What can hang from each mark:
nura: rolurom
mitug: nura rileta rolurom
seki: rolurom
neguf: mitug navu zepi
rolurom: mitug neguf seki
navu: nura

Each row was made from one small tree. Brackets hold a mark, then the marks that hang from it, in alphabetical order. Every link used is in the known rows. Write each row's tree.
Known rows:
{seki {rolurom {neguf navu zepi}}}: [  5.9 -34.8   8.5  26.0   4.2  26.9   0.3   9.9 -11.3 -19.2  30.8  -4.9
  24.3   3.8  -3.2 -32.7 -22.7   6.8  14.5  11.1  19.5  31.7 -12.2  13.5
   7.5   2.9]
{rolurom {neguf mitug} seki}: [ 11.4 -23.3   1.7  25.7   0.8  19.5  -2.1  31.8  -4.0 -15.6  -6.6 -10.0
  22.6 -10.2   9.3 -26.2 -29.4   2.3  10.8   9.0  16.9  13.9 -20.9  16.8
  -7.6   4.8]
{mitug rileta {rolurom {neguf navu} seki}}: [  4.8 -40.3   1.7   8.9   9.9  12.3  15.7  25.1  -3.1 -25.5   2.0 -10.5
  15.8   1.0  15.5 -13.9 -32.1   3.1  20.7  13.8   7.0  19.9 -16.2  43.7
   4.9  11.4]
{mitug rileta {rolurom neguf seki}}: [ 11.7 -42.6  -3.4   6.2   4.1  12.1  16.5  32.1  -1.5 -19.4  -9.1 -11.1
  13.3  -4.1  20.4  -8.0 -24.5  -1.6  12.5   6.1  -6.7  11.2 -17.7  41.7
  -2.4   8.9]
{navu {nura {rolurom mitug seki}}}: [ 17.3 -39.6 -27.1  27.9   3.5   1.5  -1.6  23.9  -6.9 -20.8 -12.3 -16.8
  21.4 -13.8  24.6   0.8 -27.4 -23.5  -4.8  13.0   2.4   1.6 -25.1  26.3
 -17.4  17.9]
{navu nura}: [ 10.2 -18.2  -8.7  27.5  -7.9   9.6 -13.8  18.3 -14.0 -20.3  -0.5  -3.7
  14.7   1.8  15.4 -17.7 -13.8 -21.0  -3.3   3.0  18.9  -1.2 -11.9  22.5
  -2.8   0.8]
{neguf mitug {navu nura} zepi}: [ -2.0 -19.9   6.0  40.2  10.9  15.6 -23.9  15.5 -26.5 -37.0  19.4 -10.1
  30.9  14.2  -3.1 -29.1 -28.9 -14.0  15.2  18.6  38.9  19.6 -10.6  26.9
   6.5  12.0]
{rolurom {neguf {mitug rileta} zepi} seki}: [  7.2 -36.3   8.8  26.2  11.7  23.7   4.2  32.6 -11.1 -22.3   2.0 -19.7
  35.5  -0.3   8.7 -20.5 -31.4   5.4  20.8  13.7  14.6  25.3 -16.0  30.7
  -5.1  16.3]
{mitug nura {rolurom {neguf navu zepi}}}: [  5.9 -33.4  -1.0  18.4  17.6  19.1   4.3  28.5 -14.8 -29.1   8.2 -13.6
  18.3  14.7  -5.3  -9.4 -21.0  -4.3  21.4  15.5  10.7  23.7 -17.7  31.8
  11.2   4.3]
{mitug rileta {rolurom seki}}: [  6.7 -37.3  -5.5   9.2  -0.7   7.3   8.0  38.1  -8.2 -21.6  -4.3  -9.7
   7.7  -0.1  15.3 -11.1 -12.9  -9.1  10.4   1.4  -4.6   2.1 -15.3  33.0
   5.4   2.8]
{nura {rolurom mitug {neguf navu}}}: [  7.2 -35.0 -12.4  27.9   8.5  12.7   6.2  13.7  -5.4 -16.5   2.5  -8.7
  17.3  -7.0  14.3  -7.2 -37.8  -6.1   7.3  23.2   3.2  15.8 -14.3  19.6
 -11.5   7.7]
{mitug nura rileta {rolurom neguf seki}}: [ 16.7 -42.0  -9.1   3.7  10.3   8.4  22.3  41.4  -0.6 -22.2 -12.7 -17.1
  13.5   3.7  17.0  -2.6 -11.8  -6.5   8.9   5.5  -4.8   9.0 -28.9  41.6
   1.0   8.2]
{navu {nura rolurom}}: [  7.4 -25.9 -13.0  27.0  -1.8  -0.8 -14.5  13.1  -9.8 -28.7  -1.5  -4.9
  10.2  -1.2  10.6 -12.1 -19.0 -29.4  -2.3  18.4   7.0  -2.6 -11.8  27.2
  -3.4   2.9]
{seki {rolurom {neguf {mitug rileta} zepi}}}: [  8.5 -42.1  11.5  23.6   8.1  21.4   7.3  19.1 -11.4 -23.1  20.8 -10.8
  29.3   7.9   3.4 -36.8 -17.9   1.3  10.6  10.4  10.6  26.8 -17.7  26.2
  -3.1  10.3]
{neguf mitug navu}: [ -3.1 -11.7   8.0  31.8   1.6  15.2 -17.0  23.5 -18.0 -23.9  14.5   0.1
  15.1   8.8  -4.2 -35.2 -18.9  -7.4  12.2  10.4  28.9  10.1  -9.4   7.4
   7.2  -4.2]
{nura {rolurom {mitug rileta} seki}}: [ 11.0 -42.9 -18.0  20.0   4.8   4.9  12.0  33.7  -5.4 -15.6  -8.2 -17.2
  17.8 -10.4  22.2   1.1 -20.1 -12.6   2.8  11.0  -9.6   2.0 -19.1  21.9
 -12.8  13.2]
{seki {rolurom {mitug nura} neguf}}: [ 26.5 -38.4 -18.7  19.1   0.1  17.2  20.1  29.1  -2.2  -3.5   2.4 -12.4
  18.3  -0.7  16.9 -13.9  -4.5  -8.5 -11.0  -5.1   2.4  11.9 -36.2   8.0
 -14.1   0.2]
{rolurom {mitug nura} {neguf zepi}}: [ 19.5 -33.0 -14.5  29.9  10.6  26.2  11.2  37.1 -13.6  -8.2  -3.9 -22.7
  28.7   2.9  12.1   4.0 -16.6  -6.2   4.5   3.2   4.7  18.5 -25.3  13.9
 -13.1   8.3]
{seki {rolurom {mitug rileta} neguf}}: [ 19.8 -46.7  -9.3  16.7  -0.6  17.7  24.7  19.3  -2.3  -4.9   6.9  -9.3
  20.3  -2.9  28.2 -17.8 -15.2  -1.4  -6.4  -2.7  -5.0  14.2 -24.2  20.4
 -18.1   8.7]
{nura {rolurom neguf seki}}: [ 10.1 -33.0  -7.6  19.6  -0.5  11.0   1.8  24.6   3.0 -17.0  -6.5  -9.5
  15.7 -16.9  10.0 -10.7 -30.3  -3.6   9.9  18.5  -1.2   9.3 -15.2  21.4
  -5.8   3.7]
{mitug {rolurom neguf}}: [ 10.1 -30.4  -5.1  14.1  -2.3  15.1   4.1  23.3  -5.5 -16.2  -6.3  -2.0
   5.2  -2.5  12.2 -13.8 -23.6  -6.7   7.8   5.2  -4.4   7.7 -12.5  28.4
  -3.1  -2.2]
{nura {rolurom mitug {neguf zepi} seki}}: [ 15.1 -46.2 -15.9  28.5  11.7  20.2   9.6  29.0  -6.3 -14.0  -6.2 -22.9
  30.8 -16.9  14.1   3.8 -37.6  -2.5  11.9  18.9  -6.2  21.5 -18.5  20.6
 -16.4  17.6]

Which tree is each row?
[ 11.3 -37.0  -6.3  16.3   9.2   9.3   2.4  15.3  -5.6 -32.0  -0.9  -9.9
  19.2  -2.8  16.1 -14.6 -40.0  -8.2  12.5  16.3  17.9  18.9 -21.3  47.9
   0.8  16.4] => {mitug {rolurom {neguf {navu nura}} seki}}
[  6.5 -38.9  -1.4  13.6  11.5   5.2   7.9   8.9  -8.7 -36.1   2.8  -6.6
  16.0  11.5  21.1 -14.3 -33.6 -12.7  10.0  17.0  11.9  16.1 -13.2  60.0
   1.3  17.3] => {mitug rileta {rolurom {neguf {navu nura}}}}
[  2.1 -27.1  11.5  33.4  13.5  26.9  -6.8  27.0 -13.7 -25.8  12.7 -15.0
  35.6  -0.3  -3.7 -27.9 -40.1  10.4  26.3  20.5  31.1  33.3 -15.3  20.0
   3.5  13.5] => {rolurom {neguf mitug navu zepi} seki}
[ 12.7 -31.7  -8.5  32.2  16.4  26.8   9.1  31.4 -15.7 -14.5   6.5 -21.5
  30.7   8.0   6.0  -1.8 -24.5  -1.2  11.8  10.0  16.7  26.4 -22.0  14.6
  -4.7  11.1] => {rolurom {mitug nura} {neguf navu zepi}}
[ 14.1 -35.2 -13.9  22.3  -1.5  15.1  12.6  40.0  -9.5  -6.8  -7.6 -17.0
  21.5  -6.2  26.9  -4.1 -15.9  -6.3   0.8  -4.3   2.1   3.5 -20.6  16.2
 -11.4   9.6] => {rolurom {mitug rileta} seki}
[ 21.5 -27.3 -19.0  24.5   3.5  19.0  13.3  36.1  -6.4  -4.4 -10.8 -15.7
  19.2  -1.8  19.5   0.2 -13.8  -8.9  -4.5  -0.9   4.6   7.4 -27.7  12.7
 -15.6   2.2] => {rolurom {mitug nura} neguf}
[ 11.8 -33.2  -1.1  22.7   0.5  12.5  -0.7   0.2  -5.1 -24.1  21.0  -0.8
  21.0   3.5  11.5 -35.0 -25.2  -6.6   0.2  10.2  27.0  20.5 -21.2  29.1
   1.2   7.5] => {seki {rolurom {neguf {navu nura}}}}
[ 20.2 -40.4 -17.6  16.2   0.7  10.4  20.7  35.1  -9.6  -8.8   7.4 -13.9
  15.3   9.9  17.6 -13.0  10.4 -16.8 -11.5  -9.5  -0.8   1.6 -33.4  10.6
  -6.3   0.3] => {seki {rolurom {mitug nura rileta}}}
[ 10.2 -31.6 -15.1  24.1  -0.8  -0.6 -11.1  20.7  -5.7 -28.4  -3.8  -9.9
  15.6  -9.9  13.7 -10.3 -23.0 -23.6   0.5  17.4   8.2   0.6 -17.7  29.0
  -4.4   9.3] => {navu {nura {rolurom seki}}}
[  8.0 -23.6  -6.8  18.2   6.2   4.7  -5.6  40.1 -16.0 -26.9  -4.6  -6.2
   4.3  12.8  -2.8 -19.8  -1.1 -20.5   4.8   4.6   6.6  -2.5 -26.3  20.1
   5.0  -6.9] => {neguf {mitug nura rolurom}}
[  5.2 -20.0   5.0  32.5   8.4  12.2 -12.2   7.4 -11.5 -30.9   7.6  -5.6
  26.2   5.9   9.3 -31.7 -37.9  -9.9   8.7  20.1  35.8  18.8 -16.2  34.6
  -3.8  12.6] => {rolurom {neguf mitug {navu nura}}}
[  5.8 -41.1  -8.2  22.7  12.3   9.8  15.8  14.3  -5.2 -19.8   1.6 -11.3
  19.7  -0.6  20.8  -4.5 -36.2  -5.5   8.8  23.5  -0.7  16.8 -13.1  31.9
 -11.7  14.8] => {nura {rolurom {mitug rileta} {neguf navu}}}
[ -0.1 -23.6  -7.4  28.4   3.3  -0.4 -16.4   7.3 -11.7 -35.2   9.9  -2.5
  12.0   4.2   5.4 -19.7 -26.4 -23.7   6.1  25.3  18.4   5.0  -9.5  29.1
   4.8   5.5] => {neguf {navu {nura rolurom}}}
[  4.8 -39.7  -7.6  33.2  15.9  19.2   3.2  15.5 -12.8 -20.4  10.2 -15.3
  27.6  -3.3   6.6  -3.4 -40.9  -2.6  16.1  26.5   3.6  27.7 -10.5  20.4
  -9.7  14.7] => {nura {rolurom mitug {neguf navu zepi}}}
[ 16.1 -36.0  -9.5  21.6   1.2  19.3  18.7  26.9  -5.7  -5.3  -7.8 -12.8
  20.9  -2.8  30.9  -3.1 -24.4  -3.5   0.5   1.1  -2.5   9.5 -16.6  25.1
 -19.5   9.7] => {rolurom {mitug rileta} neguf}
[ 12.3 -35.9 -21.5  24.6   0.0   7.8   2.7  33.5  -6.4 -11.6  -9.5 -13.4
  15.3 -15.6  15.9  -1.1 -21.1 -13.1   1.3  10.2  -5.6   1.8 -19.7  10.2
 -13.7   5.7] => {nura {rolurom mitug seki}}
[ 23.0 -38.2 -16.7  27.3  12.3  27.4  14.3  45.2  -9.2  -7.7  -9.4 -29.1
  34.6  -6.0  13.4   5.8 -20.8  -0.1   7.1   1.7   7.0  22.3 -30.3  14.9
 -12.7  14.1] => {rolurom {mitug nura} {neguf zepi} seki}
[ 15.3 -29.6 -10.5  11.5   3.3  11.1   9.4  33.9  -5.0 -18.8  -9.3  -7.9
   5.8   5.7   6.9  -7.1  -9.6 -12.1   4.6   5.0  -2.6   5.0 -23.8  28.5
  -0.3  -3.0] => {mitug nura {rolurom neguf}}
[  6.5 -31.8 -18.6  32.6   7.7   1.1  -7.2  11.3 -14.5 -27.4   4.5  -9.3
  18.4   0.3  16.6  -7.1 -31.0 -25.0  -1.2  21.6  12.6   6.1 -16.2  27.9
  -9.4  13.9] => {neguf {navu {nura {rolurom mitug}}}}
[  3.1 -40.7   3.8  19.4  12.8  12.7  -0.3  40.4 -20.3 -32.1   3.0 -16.2
  21.9   6.4   2.2 -18.4 -20.1  -6.8  21.2  10.2   3.9  15.1 -15.6  35.6
   5.8  12.1] => {neguf {mitug rileta {rolurom seki}} zepi}
[ 25.5 -32.0 -21.1  21.7   5.5  19.7  17.4  43.0  -1.6  -3.8 -16.7 -22.0
  24.5  -8.6  20.7   1.7 -16.4  -5.0  -1.0  -0.9   6.0  10.5 -33.8  13.5
 -15.8   7.6] => {rolurom {mitug nura} neguf seki}
[  9.3 -26.9 -15.6  18.4   3.1   3.4  -1.4  41.0  -3.4 -21.3  -5.9 -13.5
  11.0  -4.5   0.3  -7.0  -4.6 -17.9   4.4  13.0   2.3  -2.3 -24.7  11.6
   4.9  -3.5] => {mitug {nura {rolurom seki}}}
[  9.2 -34.9  -5.4  10.7  11.6   2.2   7.0  47.0 -11.2 -29.8  -8.9 -15.5
  12.5  11.6   5.5 -15.6  -4.1 -15.6   9.3   5.0   4.7   1.1 -30.8  34.1
   5.7   5.1] => {neguf {mitug nura rileta {rolurom seki}}}
[ -5.2 -18.5  10.7  27.8   5.5  11.3  -7.7  23.1 -17.2 -27.1  14.4  -4.5
  17.1  15.3   3.2 -32.8 -17.3  -7.0  14.4  12.2  25.4   9.2  -8.3  19.8
   7.8   0.7] => {neguf {mitug rileta} navu}
[ 10.0 -49.5  -9.7  27.1  13.3  15.4  14.8  23.4 -10.5 -17.1  -0.6 -20.1
  26.9  -2.6  19.4   3.9 -33.0  -7.2  10.0  21.1 -12.9  19.2 -11.8  31.8
 -16.3  18.3] => {nura {rolurom {mitug rileta} {neguf zepi}}}
[  4.8 -39.6   2.3  19.8  13.1  23.0   3.1  25.7 -11.4 -27.1   8.3 -13.3
  23.9  -1.6   0.0 -12.5 -38.4   5.8  27.6  17.1   9.8  29.8 -13.0  32.9
   8.9  10.9] => {mitug {rolurom {neguf navu zepi} seki}}
[  9.1 -31.2  -9.5   8.7   3.7   3.2   8.5  40.6 -12.2 -23.4  -4.6  -9.7
   2.9  15.6   8.5  -7.5   4.7 -19.9   4.8   0.1  -4.5  -4.4 -20.0  30.9
   7.3  -4.4] => {mitug nura rileta rolurom}
[ 16.9 -28.7  -1.8  19.8   2.0  14.6   5.2  26.5  -3.8 -17.4   9.7  -5.8
  16.9   6.5  -0.2 -36.6  -3.1  -8.2  -2.2   4.2  15.5  12.4 -34.5  11.3
  -1.5  -3.0] => {seki {rolurom {neguf {mitug nura}}}}
[ 14.5 -34.5   2.6  25.8   9.4  21.4   2.2  27.1 -12.0 -21.2  16.7 -13.2
  27.5   9.9  -7.3 -33.5  -6.6  -4.2   6.1   7.8  16.8  22.5 -31.1  13.4
   0.1   2.6] => {seki {rolurom {neguf {mitug nura} zepi}}}
[ -2.0 -31.2   4.3  30.1  11.0  18.0  -6.1  12.4 -11.6 -27.9  15.8  -9.2
  22.0   0.6  -4.4 -15.2 -37.0  -1.8  22.7  30.3  10.5  25.0  -3.3  23.2
   4.3   6.3] => {nura {rolurom {neguf navu zepi}}}
[ 10.6 -36.7   7.6  18.2  -0.3  14.6   9.1  17.1  -4.7 -18.9  12.8  -4.0
  20.0   4.6  11.9 -40.0 -14.2  -2.0   2.7   6.1   9.5  14.9 -22.1  22.7
  -5.1   3.9] => {seki {rolurom {neguf {mitug rileta}}}}
[ 18.9 -34.4 -19.6  18.6   5.5  12.5  17.5  49.4  -8.4  -9.1 -11.1 -23.1
  21.5   1.2  23.0   2.3  -2.3 -12.4  -1.2  -5.3   3.5   1.3 -31.0  15.8
  -8.2   7.2] => {rolurom {mitug nura rileta} seki}
[ 18.5 -38.4 -22.4  28.6   5.9   5.0   3.8  11.9  -4.4 -18.7 -11.5 -12.7
  21.5  -9.4  26.8   1.1 -36.2 -21.4  -5.6  20.0  -2.2   8.4 -20.7  34.7
 -25.1  18.3] => {navu {nura {rolurom mitug neguf}}}
[ 16.1 -46.2 -23.1  23.3   7.1  -2.2   8.5  25.2  -6.9 -24.9 -11.2 -19.8
  24.2  -7.1  30.4   3.6 -25.3 -24.4  -4.2  14.7  -2.1   2.3 -23.9  39.1
 -17.3  22.8] => {navu {nura {rolurom {mitug rileta} seki}}}
[ 17.7 -39.8 -12.1  25.0  14.6  22.8  20.4  39.1 -13.2 -11.8  -4.1 -26.1
  31.0   9.1  19.3   5.9 -15.5  -6.6   5.1   3.8   0.2  18.9 -24.4  25.7
 -13.0  15.3] => {rolurom {mitug nura rileta} {neguf zepi}}
[  5.2 -25.8  -6.0  20.8  10.7   7.7   0.7  21.5  -2.3 -26.1   4.9  -8.4
  12.4   6.0  -1.7 -14.6 -19.4 -11.3  10.7  24.7  11.3  12.3 -17.9  21.7
   5.1  -1.5] => {mitug {nura {rolurom {neguf navu}}}}
[ 22.0 -33.5 -20.0  21.2  -3.0  12.8  11.4  34.4  -8.8  -6.0   6.2 -10.2
  13.0   4.0  11.4 -16.3   8.2 -16.1 -12.6 -11.2   2.8   1.0 -34.7  -2.1
  -6.2  -5.0] => {seki {rolurom {mitug nura}}}
[ 14.8 -30.2  -0.6  17.0  10.3  13.0  11.3  40.2  -2.0 -20.8  -9.8 -19.6
  25.6   4.1  10.9 -18.3 -15.0  -3.7   8.9   8.7  15.8  12.1 -30.5  30.0
  -3.0   9.7] => {rolurom {neguf {mitug nura rileta}} seki}
[ 10.2 -24.9   1.9  20.5   8.5  12.3   8.4  34.1  -6.6 -21.4  -4.8 -13.8
  20.6  12.7   9.9 -20.4 -11.3  -8.7   5.8   8.9  14.0   8.1 -24.1  28.8
  -3.7   3.8] => {rolurom {neguf {mitug nura rileta}}}
[ 15.0 -36.4   1.8  15.5   6.0  10.6  14.8  26.5  -3.1 -20.6   9.9 -10.2
  19.7  12.4   6.2 -34.0  -1.5  -7.5  -0.5   4.6  12.0  12.3 -32.9  24.0
  -2.5   3.5] => {seki {rolurom {neguf {mitug nura rileta}}}}
[  9.6 -47.1   0.1  12.6  11.3  18.8  14.3  34.3  -8.7 -24.0  -1.2 -18.3
  23.7  -1.2  13.0  -5.1 -28.1   2.5  20.9  11.0  -5.4  22.7 -14.3  44.2
   0.9  15.3] => {mitug rileta {rolurom {neguf zepi} seki}}
[ -5.5 -28.2   2.4  39.7  16.6   5.3 -25.6   9.3 -23.4 -44.9  19.4  -9.8
  27.2  10.6  -7.1 -25.8 -34.4 -21.4  15.8  35.0  27.7  19.2 -10.1  31.9
   4.6  15.0] => {neguf mitug {navu {nura rolurom}} zepi}
[  8.5 -35.5 -11.9  13.8   6.2  -0.5   7.8  41.0  -2.6 -25.1  -5.2 -17.5
  12.4   1.8   7.3  -4.6  -2.0 -18.7   6.3  13.3  -1.0  -1.8 -23.3  23.3
   4.7   2.6] => {mitug {nura {rolurom seki}} rileta}
[ 11.8 -40.8 -21.1  25.3   5.8  -2.7   4.5  17.6 -11.1 -24.1  -6.5 -14.1
  18.0   1.5  29.2   0.8 -21.9 -29.0  -7.7  15.4  -4.6  -0.7 -17.1  37.5
 -17.0  19.1] => {navu {nura {rolurom {mitug rileta}}}}
[ 24.7 -45.3 -15.2  13.2   4.1  14.2  29.2  30.2  -1.6  -7.8   2.8 -15.8
  20.6   5.6  24.0 -11.0  -2.6  -8.0  -9.3  -4.7  -2.0  11.8 -36.2  20.4
 -13.8   7.1] => {seki {rolurom {mitug nura rileta} neguf}}
[  4.6 -29.5   5.6  28.3   8.3  28.9  -2.0  25.7 -10.4 -19.4  12.5 -15.4
  30.9  -4.2   1.4 -17.1 -36.1  10.8  24.2  15.3  24.2  30.5  -9.6  18.7
   5.9   8.9] => {rolurom {neguf navu zepi} seki}
[ 10.1 -35.1   7.9  28.6   2.4  24.6  -2.3  17.8 -12.5 -19.1  21.0  -6.6
  26.8   2.2  -3.8 -38.6 -20.5   1.1   8.9   8.5  14.9  26.3 -19.7  13.1
  -2.7   3.9] => {seki {rolurom {neguf mitug zepi}}}
